Known rows, with every step that occurs:
mugo -> beled -> zifus: [-3.57  0.46 -3.23 -2.85 -1.08  2.23  0.21 -0.48 -1.70  1.33 -1.35  1.54
 -0.34  2.66 -0.23  0.39  1.93 -0.53 -0.61  0.51 -4.12  1.18]
dovok -> dezud -> beled: [-2.68  0.82 -0.38  4.64 -0.02 -2.34  0.63  0.04 -1.32  0.52 -0.41  0.30
 -0.53 -2.24 -0.86  3.42  1.01 -1.66  1.86 -2.28 -1.61 -0.63]
dezud -> beled: [-1.90  0.88 -0.24  1.85 -1.01 -0.04  1.58 -1.59 -2.84  0.33  1.34  0.11
 -0.39 -0.17 -0.62  3.19  0.67 -0.96  0.97 -2.54 -0.77  0.61]
dovok -> malor -> beled: [ 1.47  0.10 -2.61  4.32 -3.75  0.27 -0.11 -1.30  1.70 -0.99  2.08  2.03
 -0.63 -0.59  0.95  1.81  0.54  1.02  0.33 -0.41  0.17  0.39]
gusok -> dovok -> dezud -> beled: [-3.55  1.06 -1.03  4.68  0.39 -2.68  0.67 -1.58 -0.82  0.69 -0.95 -0.51
 -0.29 -2.39 -0.30  3.10  0.77 -1.50  2.72 -2.43 -1.46 -0.96]
zifus -> dovok -> dezud: [-0.55 -0.60  0.49  2.88  1.83 -2.03 -1.40  2.14  2.23  2.03 -1.74 -1.33
  1.59 -1.38 -2.75  0.15 -1.10 -0.73  1.49 -0.38 -3.00 -2.57]
dovok -> dezud: [-0.78 -0.03 -0.26  3.19  1.15 -2.72 -1.19  2.10  1.74  0.27 -2.11  0.29
 -0.14 -2.70 -0.31  0.31  0.51 -0.92  1.28  0.30 -1.15 -1.74]
gusok -> dovok -> malor -> beled -> zifus: [-2.59 -0.03 -4.65  1.10 -3.34  0.91  0.70 -2.06  1.35 -0.59 -1.10  2.70
 -1.89  1.52  1.81 -0.25  0.40  0.94  1.23  1.01 -2.77  0.74]
malor -> dovok: [-0.13  0.72  1.88  0.78  1.63  1.31 -0.42  0.75 -0.87  0.10 -0.20  0.71
  0.23 -1.36  0.30 -1.42 -0.69  0.66  1.47 -0.03  1.56  0.12]
zifus -> dovok: [ 0.34 -0.90  0.93 -0.38  0.65  0.76 -0.25 -0.22  0.49  2.25  0.51 -1.89
  2.16  1.72 -3.15 -0.19 -1.99  0.31  0.41 -0.82 -2.27 -0.88]
malor -> beled: [ 0.71  0.02 -1.94  1.68 -3.92 -1.42 -0.08 -0.79 -0.03  0.22  0.56  0.37
 -1.55 -2.04  0.06  1.72  0.78  0.18  1.36 -1.05  0.80  1.38]
zifus -> dovok -> malor: [ 1.20 -0.68  0.03  2.86  0.74  2.65 -0.26 -0.76  2.54  0.45  2.14  0.67
  2.69  2.98 -1.42 -0.11 -1.88  1.26 -1.13  0.34 -2.67 -2.21]
mugo -> dovok -> dezud -> beled -> zifus: [-5.56  0.87 -2.27  0.07  0.21 -0.28  1.13  0.50 -0.92  1.60 -2.06  2.53
 -1.09 -0.24 -0.13  2.12  0.37 -1.67  2.21 -0.24 -3.71 -1.21]
malor -> dovok -> dezud -> beled -> mugo: [-1.07  2.23  2.82  4.85  0.70 -1.27  0.82  0.23 -2.44 -1.84 -2.61  2.01
  1.31 -3.25 -0.01  3.53 -0.32 -1.61 -0.20 -4.05 -1.24  0.27]
malor -> beled -> gusok -> dovok -> zifus: [-1.51 -0.10 -1.83  0.57 -2.82 -0.66 -0.94 -4.75 -0.01 -0.38 -0.16 -0.94
 -1.66 -2.62  0.97 -0.45 -1.92  0.26  2.23 -0.67 -1.60  0.89]
zifus -> dovok -> malor -> beled -> gusok: [ 0.01 -0.06 -1.45  0.86 -2.22  0.98 -3.59 -1.36  1.05 -0.90  1.41  1.20
  0.60 -0.58  0.27  0.26 -2.51 -0.33  2.77  0.47 -2.17  1.03]
gusok -> beled: [-1.49  0.55  0.05  1.29  1.00 -1.41  0.23 -1.43 -1.63  0.53  0.17  0.74
  0.29  0.52 -0.90 -0.11 -0.92  1.53 -0.15  0.31 -1.55  0.15]
beled -> dezud: [ 0.97  0.33  2.96  0.46 -2.25 -1.75  0.85  0.92  0.00  1.80  0.72 -1.19
  0.28 -3.31 -2.38  0.46  1.23  0.09  0.00  0.26 -1.32 -3.30]
gusok -> dovok: [-1.36  0.07 -0.78  0.38  0.48 -0.49 -0.09 -2.74  0.78  0.25 -0.91 -1.27
  0.23  0.04  0.89 -0.51 -0.41  0.07  1.33  0.01  0.48 -0.44]
malor -> beled -> mugo -> kupu: [ 1.18  0.70  0.68  1.51 -1.58 -0.30  0.62  0.85 -1.29 -4.17  0.77  1.96
  1.00 -3.64  1.35  2.11  0.45  0.53 -1.33 -0.65  2.09  4.86]
gusok -> beled -> malor -> dovok -> dezud: [ 0.09  1.79  3.47  5.57  2.34 -1.37 -0.30  1.61  0.44  0.65 -1.26  0.76
  0.46 -2.82 -1.04 -0.70 -0.45  0.71  1.23  0.41 -0.73 -3.23]
mugo -> dovok -> malor -> beled -> zifus: [-2.31  0.18 -3.88 -0.18 -2.79  1.88  0.58 -0.64  1.53  0.28  0.01  3.89
 -1.12  1.08  1.34  0.77 -0.05  0.50  0.83  1.41 -2.22 -0.21]

Rows:
[-2.38  0.52  0.15  4.26  0.51 -1.80  0.59 -0.05 -0.90  1.99 -0.06 -0.89
  0.82 -1.23 -2.86  3.30 -0.21 -1.49  2.07 -2.87 -3.14 -1.32] : zifus -> dovok -> dezud -> beled
[-2.85  1.10 -0.26 -0.76 -0.40  0.27 -2.19 -1.50 -2.69 -0.97  0.59  0.69
 -0.39 -0.92  0.60  1.70 -1.47 -2.08  3.17 -0.77 -1.69  1.70] : dezud -> beled -> gusok
[-3.38  1.17 -0.31  1.26  0.38 -1.53 -2.90 -0.32 -1.57 -0.87 -0.73  0.86
 -0.60 -2.75  0.38  1.83 -1.01 -2.63  3.91 -0.61 -2.49  0.60] : dovok -> dezud -> beled -> gusok
[-3.67  0.94 -0.97 -0.22  0.05 -0.28 -1.81 -3.89 -1.47 -0.59 -0.37 -0.80
 -0.08 -0.76  1.32  0.74 -1.46 -1.51  3.89 -0.67 -1.00  0.87] : dezud -> beled -> gusok -> dovok
[-1.05  1.31  1.78  3.18  0.88 -0.96  1.14  1.45 -2.09 -3.91  0.18  1.93
  1.68 -3.95  0.85  3.18  0.66 -0.60 -0.97 -1.38  0.46  3.29] : dovok -> dezud -> beled -> mugo -> kupu
[-0.69 -0.77 -1.38  1.29  0.39  3.19  0.21 -0.36  2.21  0.42  0.74  1.67
  1.75  4.30 -1.11 -1.01 -1.79  1.33 -1.06  1.08 -4.60 -1.83] : beled -> zifus -> dovok -> malor
[-5.84  0.66 -2.87  1.29 -0.18 -1.12  1.29 -0.97 -1.10  0.80 -2.95  1.29
 -1.81  0.22  0.28  1.15  0.68 -1.26  2.35 -0.46 -4.21 -0.17] : gusok -> dovok -> dezud -> beled -> zifus
[-0.91  0.89  2.22  2.99  1.46 -0.52  0.90  1.38 -1.90 -2.85  0.47  0.94
  2.72 -3.02 -0.83  3.06 -0.45 -0.52 -0.87 -1.70 -0.83  2.95] : zifus -> dovok -> dezud -> beled -> mugo -> kupu
[-3.37 -0.39 -1.02 -1.00 -0.31  1.50  1.42 -0.93 -1.55  2.66 -0.54 -0.49
  0.62  3.20 -3.03  0.79 -1.51 -0.29  1.03 -1.27 -5.26  0.02] : dezud -> beled -> zifus -> dovok
[-1.45 -0.41 -1.31  1.94  0.90  2.56  0.39 -1.22  1.45  0.76  0.98  1.99
  1.96  4.62 -1.50 -1.02 -2.35  1.99 -1.00  1.37 -5.33 -1.87] : gusok -> beled -> zifus -> dovok -> malor
[ 0.04  0.92  1.70 -0.18 -0.57  1.44  1.38 -1.95  0.11  0.33 -0.04  1.35
  1.43 -2.02 -0.12  1.77 -2.12  0.04 -2.26 -1.79 -0.99 -1.62] : beled -> mugo -> dovok -> zifus
[-2.88  0.94 -1.63 -1.75  0.25  0.75 -3.33 -3.71 -0.67  0.25 -0.56 -0.92
  1.02 -0.40  1.09  0.07 -0.39 -1.46  2.61  0.10 -1.41  1.01] : mugo -> beled -> gusok -> dovok
[ 0.03  0.14  1.47  1.49 -0.13  1.46  1.06 -1.24 -0.93  0.32  0.39  0.20
 -0.84 -2.17 -0.21 -1.58 -1.33  1.45 -0.05 -0.74 -0.31 -0.28] : malor -> dovok -> zifus
[-1.62 -0.94 -2.12 -1.29 -2.18  0.74  0.41 -0.30  0.20  2.42 -1.05 -0.36
  0.11  1.98 -2.59 -0.20 -1.47  0.32  1.44 -0.29 -4.33  0.62] : malor -> beled -> zifus -> dovok
[ 1.45  0.29  1.55  1.91 -5.14 -2.73  0.82  0.32  0.11  1.91  1.19 -0.93
 -0.77 -4.91 -2.37  1.82  1.85  0.12  1.05 -0.67 -0.63 -1.90] : malor -> beled -> dezud
[ 1.70  0.34  0.99  2.92 -1.02  1.08  0.48  0.58  0.07 -3.65  2.01  2.02
  2.72 -2.07  0.27  2.02 -0.70  1.05 -1.83 -0.57  0.50  3.64] : zifus -> dovok -> malor -> beled -> mugo -> kupu
[-0.52  0.69 -1.52  0.01 -1.90  1.18 -3.75 -1.11  1.40 -1.03  1.74  2.77
  0.30 -1.85  1.74  1.15 -2.05 -0.88  3.10  1.09 -0.32  0.16] : mugo -> dovok -> malor -> beled -> gusok
[ 1.67  1.24  0.79  2.38 -3.25 -1.17  0.44 -0.94 -1.07 -2.11 -1.73  1.63
  0.50 -2.27  0.53  2.84 -0.15 -0.53 -1.41 -3.17 -0.02  2.15] : malor -> beled -> mugo
[ 0.77  1.44  3.29  3.43 -1.40  2.38  3.11 -2.45 -2.18  0.40  2.14 -0.20
 -1.03 -1.50 -0.94  0.38 -0.94  1.42 -0.77 -2.21 -0.74 -1.49] : dezud -> beled -> malor -> dovok -> zifus
[ 2.04  1.72  4.70  1.96  0.69  2.63  1.05  0.27 -0.51  0.16  0.97  0.18
  0.53 -0.50 -0.27 -1.18 -0.62  1.26 -0.07 -0.03  1.40 -1.81] : beled -> malor -> dovok
[ 1.69  2.35  3.63  1.65  0.32  3.48  0.54 -0.30 -1.50  1.05  1.73  0.09
  1.50 -0.06 -1.10  0.37  0.92  0.68 -0.81 -0.81  0.56 -1.42] : mugo -> beled -> malor -> dovok
[-1.93  0.17 -0.85  3.50  1.57 -3.35 -1.24  0.01  2.39  0.55 -2.79 -0.70
  0.04 -2.77  0.43 -0.07  0.21 -0.84  2.37  0.20 -0.84 -2.07] : gusok -> dovok -> dezud
[ 0.08  2.22  2.63  5.38 -1.01 -0.62  2.25 -1.89 -0.31  0.60  0.80 -1.27
  0.08 -0.61 -0.99  2.95  0.75 -0.63  0.24 -1.91 -1.24 -3.42] : gusok -> dovok -> dezud -> beled -> malor
